Each row was made from one walk, in order. Every step used is in the known rows, and no mark comes twice. Write each row's walk.
(in the rows, 128 means zero)
Known rows
funumi/kasib/zavog: [167 149 127 151 144 100 170 112 104 132 131 112 155  83 124 164  80 161
 129 172 148 135 150 150 100 180 116 135 179 131 127 122 119 111 195 112
 115 111  99 215 124 114 160]
funumi/kasib/nutip: [153 160  98 123 152 109 146 153  90 116 114 130 117  83 117 134  77 122
 124 137 163 121 126 123  92 166 116 150 156 157 125 123 121 115 173 107
 123 105 116 192 125 119 164]
zavog/kasib/vipi/farez: [132 178 148  90 118 117 148 147  88  98 105 100 160 114  93  97 103 169
 140 166 116 139 154 122  53 131 100 107 139 147 111 116  80  83 212 116
 183 130  99 136 112 115 155]
vipi/zoga/fopub/nutip/funumi/kasib: [218 158 101 132 137 147 146 128 130 130 118 142 145  82 167 179 113  91
 112 173 155 111 122 144 104 108  77 163 140 120  94 186  90 117 138 109
 170 180 106 206 114 128 123]
farez/fopub/zoga: [155 159 165 125 125 137 117  75 146 156 128 190 152 100 150 179 120 123
 119 186 117 137 140 134 140 131 125 151 138 128 135 165 108 103 211 109
 131 179 102 137 122 124 103]
farez/fopub/nutip/zavog/kasib/funumi: [180 199 191  81 101 141 109 124 126 133 124 136 166  54 151 191 141 141
 130 213  89 151 186 157 123 145  94 104 149 127  94 173  70  72 200 130
 111 167  98 164 130 148 133]
zavog/kasib/vipi/nutip: [138 158 138  75 126 112 144 146  90 125 109  99 144 104 102  97  97 175
 164 164 114 146 141 108  61 128  95 115 146 162  90 118  83  68 189 107
 178 147  93 134 119 104 150]
zavog/kasib/nutip/funumi: [188 182 150  96 116 110 125 173  81 113 125 127 131  96 118 117 127 138
 151 162 158 130 164 139  75 140 114 117 156 156 128 138  79  97 171  94
 130 129 116 161 103 119 164]
zoga/fopub/nutip/funumi/kasib/vipi: [179 163 114 125  86 151 103 125 123 141 116 120 146  96 171 165 115 125
  90 208 132 113 136 131 112 132  63 150 122 137  81 172  84 101 172 131
  95 154 106 218 121 108 133]
vipi/nutip/rasos: [200 143 123  74 128 154 192 145  77 144 109 164 153 126 142 165 104 125
 157 153 104 118 118 106  93 125 103 145 130 150  55 124 110 107 123 112
 212 152 103 132 132 103 108]
nutip/rasos: [215 156 142 120  83 163 169 136 106 126 130 154 159 134 154 167 129 128
 133 159 127 114 137 124 103 149 140 129 118 121  69 142 124 127 156 119
 149 143 105 143 107 102 131]
farez/fopub/nutip/fide: [166 182 153  91  96 174 115 108 158 156 124 160 164  67 163 182 131 107
 114 215 111 134 120 134 147 153  96 125 117 142  87 168  59  73 173 111
 121 143  92 147 155 135 129]
vipi/zoga: [180 135 123 121 146 141 167 127 131 122 111 133 145 105 126 149  99 115
 142 121 151 126 117 140  84 113 119 142 142 128  93 140 109 117 134  97
 197 164 115 135 119 131 137]
funumi/kasib/nutip/vipi: [174 147  96 110 113 109 150 143  87 104 123 131 132  99 126 123  62 115
 120 149 152 115 136 101  85 161  99 142 134 167 127 124 115  99 191 120
 111 110 104 180 113 109 182]
vipi/nutip/funumi/kasib/zavog: [209 136 128  86 136 120 168 130  69 143 121 161 159  96 136 171  82 133
 134 171 137 139 143 141  81 138  78 164 172 168 102 124  96 111 139 114
 180 120  96 189 132 117 121]
zoga/fopub/nutip/vipi: [157 154 111 122  87 152 131 116 132 151 109 121 163 118 176 156 118 123
 123 214 100  95 125 111 123 125  62 119 107 128  72 163  72  76 167 124
 110 193 117 177 129  99 138]
zoga/fopub: [149 149 126 154 112 143 135 104 140 162 108 137 133 117 164 156 123 151
 130 163 134  97 123 146 127 132 114 126 127 117 102 139  84  98 187 110
 118 152 137 181 125 110 115]
kasib/zavog: [150 139 148 127 129 119 165 105 112 151 130  76 163 102 123 162  96 175
 150 172 120 123 157 156 102 159 106 111 170 123  98 104  93  95 176 107
 111 122 118 163 132 104 156]
fopub/nutip/vipi: [154 146 124  88  89 147 136 145 114 126 115 123 185 124 140 142 100 106
 121 209  91 134 127  94 100 142  65 118 111 150  57 153  97  82 123 127
 130 190  97 143 135  99 171]
vipi/zoga/fopub: [184 142 111 140 141 147 160 107 147 141 110 130 130  99 156 160 110 122
 141 133 148  98 117 147 105  99 106 140 137 109 102 150  85 107 163  94
 178 172 125 162 115 126 115]
farez/fopub/nutip/zavog/kasib: [171 194 189  93 107 143 118 120 147 145 118 163 167  62 157 182 137 137
 136 222  89 140 167 146 133 152  96  93 142 123 102 172  64  63 206 110
 126 161  99 160 138 137 139]
zoga/fopub/nutip/zavog/kasib: [182 196 138 138 109 132 125 121 144 166 108 124 151  84 176 176 138 135
 138 216  97 103 154 144 141 139  71  98 136 111  85 170  60  69 175 102
 115 186 125 213 126 110 143]
vipi/nutip/funumi/kasib: [205 137 125  91 129 126 159 145  71 139 111 196 150 108 136 159  91 115
 122 156 145 144 126 130  81 132  87 175 154 176  99 137 103 115 126 118
 196 128  98 180 132 124 112]
zavog/kasib/nutip/fide: [187 202 124  99 117 119 136 152 109 134 127 105 129  77 121 116 123 126
 157 160 155 120 142 125 100 155 113 107 142 158 125 127  59  72 171  75
 131 121 109 159 120 118 174]
zoga/fopub/nutip: [136 165 115 136 129 152 124 130 134 162 101 121 143 102 166 166 131 132
 126 199 109 101 116 134 133 132  80 126 125 116  73 164  79  92 150 113
 117 182 127 191 140 108 122]
nutip/fopub/zoga: [191 170 128 128  88 145 129  87 150 159 141 182 170 105 159 176 114 104
  87 176 138 117 135 130 141 143 122 152 129 118 116 171 106 116 143 118
 141 169 119 135 124  92 112]
farez/fopub: [137 147 172 110 110 152 128 103 141 141 117 178 148  93 144 164 121 152
 131 173 123 134 137 150 123 143 140 125 130 133 118 143  87  90 219 121
 126 125 112 130 134 136 111]
kasib/funumi: [160 148 143 110 109 134 129 134  83 115 122  90 148 105 113 157 115 155
 118 130 138 150 159 157  82 140 124 155 146 147  80 133 118 129 142 138
 114 150 114 153 116 138 131]
funumi/kasib/vipi: [146 140 112 128 110 122 135 122 113 113 119 114 138  99 114 120  66 149
 103 150 149 145 128 115  79 164 112 149 137 156 106 124 128 108 201 130
 121 105  89 183 115 111 162]
nutip/funumi: [207 142 161 121  74 147 120 136 106 131 126 174 157 127 146 155 122 123
 103 162 157 139 150 156  93 137 117 149 137 153 102 145 103 128 139 120
 125 126 111 161 112 122 135]
nutip/zavog: [204 171 165 130  83 131 140 102 142 159 112 146 157 107 150 171 104 137
 124 154 110 121 159 150 125 155 104 100 144 132  98 124  95  90 169 100
 126 126 127 170 123 120 163]
zavog/kasib/vipi: [137 163 149 108 103 115 130 139 109 117 118  92 148 106 103  94 112 179
 148 167 131 148 151 119  69 145 118 105 140 146 101 127  90  77 210 112
 135 139  95 142 107 107 166]

Which walk is each row?
[172 152  92  99 122 123 144 105 108 134 126 144 149  90 130 141  56 123
  96 165 136 133 122  98  97 146  86 175 140 160 105 143 121 105 181 131
 165 134  88 170 126  94 131] : funumi/kasib/vipi/nutip/fopub/zoga
[176 182 131 134 105 148 123 110 150 174 102 123 151  93 180 186 127 126
 121 204  95  97 140 145 147 136  64 108 127 112  74 161  68  78 157 107
 105 177 136 208 134 110 139] : zoga/fopub/nutip/zavog
[160 141 100  91 110 135 152 123 106 125 118 135 148  88 126 131  57 142
 101 155 140 133 119 109  86 155  99 156 134 163  95 126 109  96 182 138
 161  99  95 166 132 102 133] : funumi/kasib/vipi/nutip/fopub
[187 154 132  82 102 141 110 156  83 123 122 121 124 109 128 137 104 116
 121 134 157 112 144 138  86 132  94 141 140 163 107 122  94 116 139 105
 105 101 133 152 117 115 156] : kasib/nutip/funumi
[181 154 108  81 132 141 158 106 114 171 117 188 163 103 147 169  94 108
 126 168 115 118 116 114 124 123  88 161 140 147  91 148  97 102 113 112
 207 171 115 124 147  94  92] : vipi/nutip/fopub/zoga
[167 170 135  86 104 102 142 156  86 106 123 107 140 106 116  98 104 142
 169 167 131 117 160 104  72 139 104  95 138 158 123 124  77  70 193  98
 129 146 108 138 104 101 181] : zavog/kasib/nutip/vipi
[223 148 153 139  90 117 142 120  94 126 141 149 164  96 146 177  99 137
 100 182 167 146 170 164  91 163 105 156 169 148 128 140 108 129 175 121
 105 102  93 215 107 122 150] : nutip/funumi/kasib/zavog
[126 160 162  91 124 160 115 125 139 141 114 161 158  82 146 174 129 131
 124 208 103 141 129 138 125 145 108 123 128 130  87 168  85  84 179 124
 129 160 103 141 148 130 119] : farez/fopub/nutip
[172 169 164  86 104 178 134 132 130 132 125 170 167  89 164 189 141 121
 126 214  97 129 139 128 130 144 114 123 120 120  70 176  94  95 182 130
 134 161  93 137 137 122 115] : farez/fopub/nutip/rasos
[187 171 129 102 110 169 152 165 107 130 120 129 170 112 150 176 135 105
 125 201 101 126 126 109 112 151  96 127 115 123  35 166 118 113 106 121
 149 184  97 156 133 101 146] : fopub/nutip/rasos
[165 123 130  50  87 153 125 129  87 133 112 108 147 125 118 119  73 150
 117 147 117 136 128 110  61 113  67 152 129 183  65 108  94  92 153 128
 158 115  99 126 125 101 133] : kasib/vipi/nutip/funumi
[195 177 117 122 131 107 142 134 104 127 117 131 121  74 130 151  77 119
 121 141 149 114 147 133 106 172 101 130 159 151 129 123 111 102 182 102
 111  95 120 207 121 120 179] : funumi/kasib/nutip/zavog
[126 168 161  91 135 151 160 118 104 112  93 182 168 110 125 161 107 136
 119 167 105 120 135 147  94 122 110 126 131 127 128 129  74 103 206 123
 201 114 116 122 141 147  96] : vipi/farez/fopub
[181 199 124 102 125 111 129 142 109 132 136 130 139  79 128 129 125 126
 143 173 144 113 160 122 108 143 119 119 150 133 136 155  82  89 173  96
 138 156 119 143 114  96 149] : zavog/kasib/nutip/fopub/zoga
[192 168 128 116 113 143 117 166 102 124 121 160 166  94 143 169 118  96
  91 206 140 151 135 133 102 156  80 160 142 150  80 181 113 124 109 124
 129 161  90 206 132 122 152] : fopub/nutip/funumi/kasib
[208 169 115 123 134 153 151 111 155 146 108 120 145  84 170 184 113 104
 133 164 118  96 130 142 118 105  69 125 136 104  79 167  75  90 139  93
 172 190 124 183 122 125 135] : vipi/zoga/fopub/nutip/zavog
[187 170 125  83 119 106 154 158  90  98 124 101 140  97 116 102 101 128
 173 154 139 116 155 106  65 122 100 102 143 152 125 130  75  73 186  94
 158 156 107 131  98 110 183] : zavog/kasib/nutip/vipi/zoga
[180 144 115  81 109 149 151 144 121 113 116 116 181 113 138 145  97  90
 126 191  98 126 121  95  90 120  59 128 113 141  56 163  95  85 114 120
 167 204  90 135 128 109 168] : fopub/nutip/vipi/zoga
[151 163 109 110  99 153 145 123 115 136  99 128 171 123 165 159 110 114
 118 212  86  89 128 111 112 115  47 118 106 123  79 156  64  79 167 128
 145 186 120 172 132 106 130] : zoga/fopub/nutip/vipi/farez
[166 142 114  70 120 156 166 130 109 159 111 176 162 102 144 155  95 131
 133 156 120 115 114 123 108 132 103 141 130 147  78 130  79  91 117 122
 206 132 126 119 156 102  96] : vipi/nutip/fopub
[182 160 145  99 101 155 110 162 108 133 117 144 172 107 143 166 128 102
 102 202 126 145 135 136 102 141  77 146 131 148  59 169  97 116  93 122
 129 171 102 174 135 118 147] : fopub/nutip/funumi
[175 154 148  85  80 140 157  88 105 107 116 183 192 142 143 155  86 105
 111 193  87 117 151 102  95 112  77 132 107 148 134 140  86  87 220 132
 176 165  95 111 115 119 125] : nutip/vipi/farez/fopub/zoga
[187 168 116 144 104 144 115 134 122 149 114 153 146  96 177 178 127 113
  99 212 137 113 133 141 124 138  76 151 132 129  90 184  85 108 152 123
 108 170 112 230 128 118 123] : zoga/fopub/nutip/funumi/kasib
[164 166 120  53 111 131 139 115  82 106 117 132 152 121 131 136  71  97
 126 162 100  93 146  93  89 108  63 132 119 159 133 119  81  85 203 115
 147 140 118 110 118 110 148] : kasib/nutip/vipi/farez/fopub/zoga
[231 141 124 126  70 140 123 114 114 112 133 144 142 100 155 152  93 117
  82 159 178 129 146 144  78 122  90 170 135 153 118 158 102 125 190 130
 124 116  93 204  91 125 136] : nutip/funumi/kasib/vipi/zoga/fopub
[178 185 115 105 103 165 130 135 143 161 115 120 167  88 148 164 123  88
 110 202 120 131 102 120 134 159  73 132 114 149  59 158  74  89  96  95
 132 160  96 168 156 116 161] : fopub/nutip/fide
[175 153 102 124 150 155 150 125 142 140 107 115 141  90 157 168 115 110
 137 160 128 103 111 137 110 100  78 141 135 109  74 174  84 100 131 100
 180 195 118 170 127 125 123] : vipi/zoga/fopub/nutip
[159 163 111  79 102 153 129 141 114 132 125 120 131  88 137 138  98 125
 118 139 149  89 133 127 108 147 115 121 130 138 104 123  82  99 147 114
 114  95 148 123 136  95 142] : kasib/nutip/fopub
[158 185 154  84 130 151 144 141  91 100  99 194 179  90 137 183 109 105
  91 204 108 135 143 144  91 131  81 148 133 137 122 162  79 113 182 135
 194 126  94 166 141 154 105] : vipi/farez/fopub/nutip/funumi/kasib
[202 189 174 110  69 116 131 112 134 137 121 107 156  95 133 134 107 163
 137 169 108 133 184 139  96 152  95  83 145 138 105 121  78  66 215 103
 121 124 109 167 101 113 183] : nutip/zavog/kasib/vipi
[151 181 164  70 124 163 139 140  95 107  96 184 184 104 135 178 120 110
 101 201  98 132 141 146  92 116  77 137 129 134 109 155  68 108 167 132
 193 135 105 137 145 148  98] : vipi/farez/fopub/nutip/funumi
[152 165 136  67 103 128 146 140 103 127 117 114 153  92 115 104 102 169
 148 172 121 137 147 112  72 133 100 112 137 152  91 127  71  66 187 118
 179 133  99 126 121  95 140] : zavog/kasib/vipi/nutip/fopub
[164 141 133  57  97 146 138 106 109 150 104  93 149 113 123 129  63 158
 132 144  87 125 138 110  80 123  57 122 131 168  62  94  86  70 173 118
 158 115 111 130 131  98 151] : kasib/vipi/nutip/zavog
[158 174 125 102 123 127 134 143 123 115 114  72 144  85 124 114 117 151
 149 179 124 128 143 119  73 114  83 112 137 128  87 158  74  71 192 105
 159 179  96 162 106 111 155] : zavog/kasib/vipi/zoga/fopub/nutip
[118 178 153  76 149 158 150 137 101 113  89 168 179  99 126 171 112 120
 115 195  86 124 131 138  98 122  83 125 128 125 103 146  71  98 175 126
 200 142 111 131 153 146 103] : vipi/farez/fopub/nutip
[165 179 180  92 101 158 115 110 152 152 113 163 165  72 162 193 126 128
 121 211  85 135 154 145 142 149  90 105 135 127  90 164  75  73 191 118
 118 152 108 156 144 133 132] : farez/fopub/nutip/zavog
